What can hang from each mark
maginak: fivare masen riru
masen: maginak
gakugun: maginak
fivare: maginak
guzi: riru
ledam: riru
lefu: maginak
riru: guzi ledam maginak

(in the rows, 128 means zero)
Known rows, with every way that one mark hangs from another
guzi[riru[maginak]]: [113  88 151 124 117 131 156 137 165 168 106 130  90 114 131 113 177]
fivare[maginak[masen]]: [131 160 110 134 134 158  72 142 100 147 141 142  82  73 177  89 190]
gakugun[maginak[fivare masen riru[guzi]]]: [132 141 135 164 136 122 116 135  88 124 128  64 152  87 107 104 128]
ledam[riru[guzi]]: [ 76 139 136 135 122 170  85 124 123  75 134  83 104 161 154  98  94]
riru[ledam maginak]: [123 101 104  83 142 112 131 114 149 113 135 171 120 186 129 159 113]
lefu[maginak[masen riru[ledam]]]: [152 173 115 213 157 131 108 122 115 122 129 147 117 115 123 146 183]
lefu[maginak]: [ 73 117 128 156 160 161  94  94 117 161 154  87  74 119 129  98 147]
guzi[riru[ledam maginak[masen]]]: [179 123 115 154 121 112 174 133 180 135 113 180 126 137 127 172 163]
masen[maginak]: [ 86 103 129 114 163 123  78 113 111 158 129  80  97  92 140 122 144]
gakugun[maginak[fivare]]: [ 60  66 161  91 121 140 143  88 121 163 151  75 103 104  84  79  83]
gakugun[maginak[fivare masen riru]]: [122 117 164 157 116 119 132 139 107 161 115  83 122  45  88  92 130]
maginak[fivare]: [ 59  92 161  87 102 173 153 114 121 172 132 110 101 115 130  73  86]
guzi[riru[ledam maginak]]: [132  94 130 116 123 123 178 115 177 131 118 183 112 166 122 152 164]
guzi[riru[maginak[fivare masen]]]: [159 109 167 137  88 110 183 142 170 193 111 123 125  71 107 126 144]
gakugun[maginak[masen]]: [108 113 111 149 143 133 106 115 120 151 134  77  97  82 121 111 119]
maginak[fivare masen]: [110 122 146 121  98 158 148 132 121 178 127 105 119  82 139  93  86]
riru[maginak]: [103  94 131  89 136 118 105 137 135 148 124 117 100 129 139 123 126]
riru[ledam]: [ 81 102 110 100 133 177 143 105 130 118 133 167 103 180 153 118 106]
maginak[fivare masen riru[ledam]]: [142 150 142 145  98 147 169 144 117 135 105 169 146 110 124 118 121]

Rows
[169 121 121  96 112  89 156 125 154 138 134 162 156 142  99 170  84]
riru[ledam maginak[fivare masen]]
[159 139 116 111 128  96 116 136 128 135 140  93 162 129 130 150  91]
riru[guzi maginak[fivare masen]]
[149 171 116 151 120 150 151 143 106  99 121 149 173 155 145 136 117]
maginak[fivare masen riru[guzi ledam]]
[ 82 132 154 125 117 169 131 148  90 125 117  99 133 132 151  78 129]
maginak[fivare riru[guzi]]
[176 114 146 130  96 102 206 123 184 155 120 170 149 128  98 161 132]
guzi[riru[ledam maginak[fivare masen]]]
[126 137 126 122 159 104 113 116  95  94 130 119 180 156 114 152 139]
masen[maginak[fivare riru[guzi ledam]]]
[145 143 111 156 141 116 142 117 104  87 137 115 174 142  97 141 115]
gakugun[maginak[fivare masen riru[guzi ledam]]]
[161 130 180 117  81  79 116 143 163 133 122  97 133  83  81 139  70]
ledam[riru[maginak[fivare masen]]]
[171 155 150 126 103  83  97 141 148  94 133  80 160 125  99 157  63]
ledam[riru[guzi maginak[fivare masen]]]
[150 183  82 174 147 158 120 153 100  76 110 155 151 165 177 146 154]
maginak[masen riru[guzi ledam]]
[119 133 138 115 132 105  69 130 146  71 132  93 124 165 130 143  94]
ledam[riru[guzi maginak]]
[101 147  99 140 146 174 123 136 100  71 113 162 135 197 172 124 151]
maginak[riru[guzi ledam]]
[139 123 141 148 119 113 155 119 117 124 125 135 147 102  76 127 120]
gakugun[maginak[fivare masen riru[ledam]]]
[144 183 131 167 131 149  66 174  86 138 108 153  92  46 178  84 236]
fivare[maginak[masen riru]]
[108  98 144 128 122 127 136 105 125 170 145  71 115  71  88 102  88]
gakugun[maginak[fivare masen]]
[171 132  95 118 138  98 127 130 153 116 128 167 135 151 133 182 117]
riru[ledam maginak[masen]]
[119 172  95 130 160 162  83 135  84  61 140 188 126 178 183 110 218]
fivare[maginak[riru[guzi ledam]]]
[129  83 161  94  98 118 212 107 182 150 127 174 133 161  88 137 129]
guzi[riru[ledam maginak[fivare]]]
[127 118  78  87 165 115 115 113 136  77 149 155 147 229 148 177 109]
riru[guzi ledam maginak]
[127 109 110  68 140 105 145 102 141  96 155 145 167 218 114 164  75]
riru[guzi ledam maginak[fivare]]
[153 118 142 103 106  94 132 141 141 174 127 109 134  86 111 133  94]
riru[maginak[fivare masen]]
[166 185 111 153 136 146  94 154 101 101 120 201 112 104 167 115 226]
fivare[maginak[masen riru[ledam]]]
[163 149  87 134 154 106  85 147 127 116 127  98 144 140 164 160 125]
riru[guzi maginak[masen]]
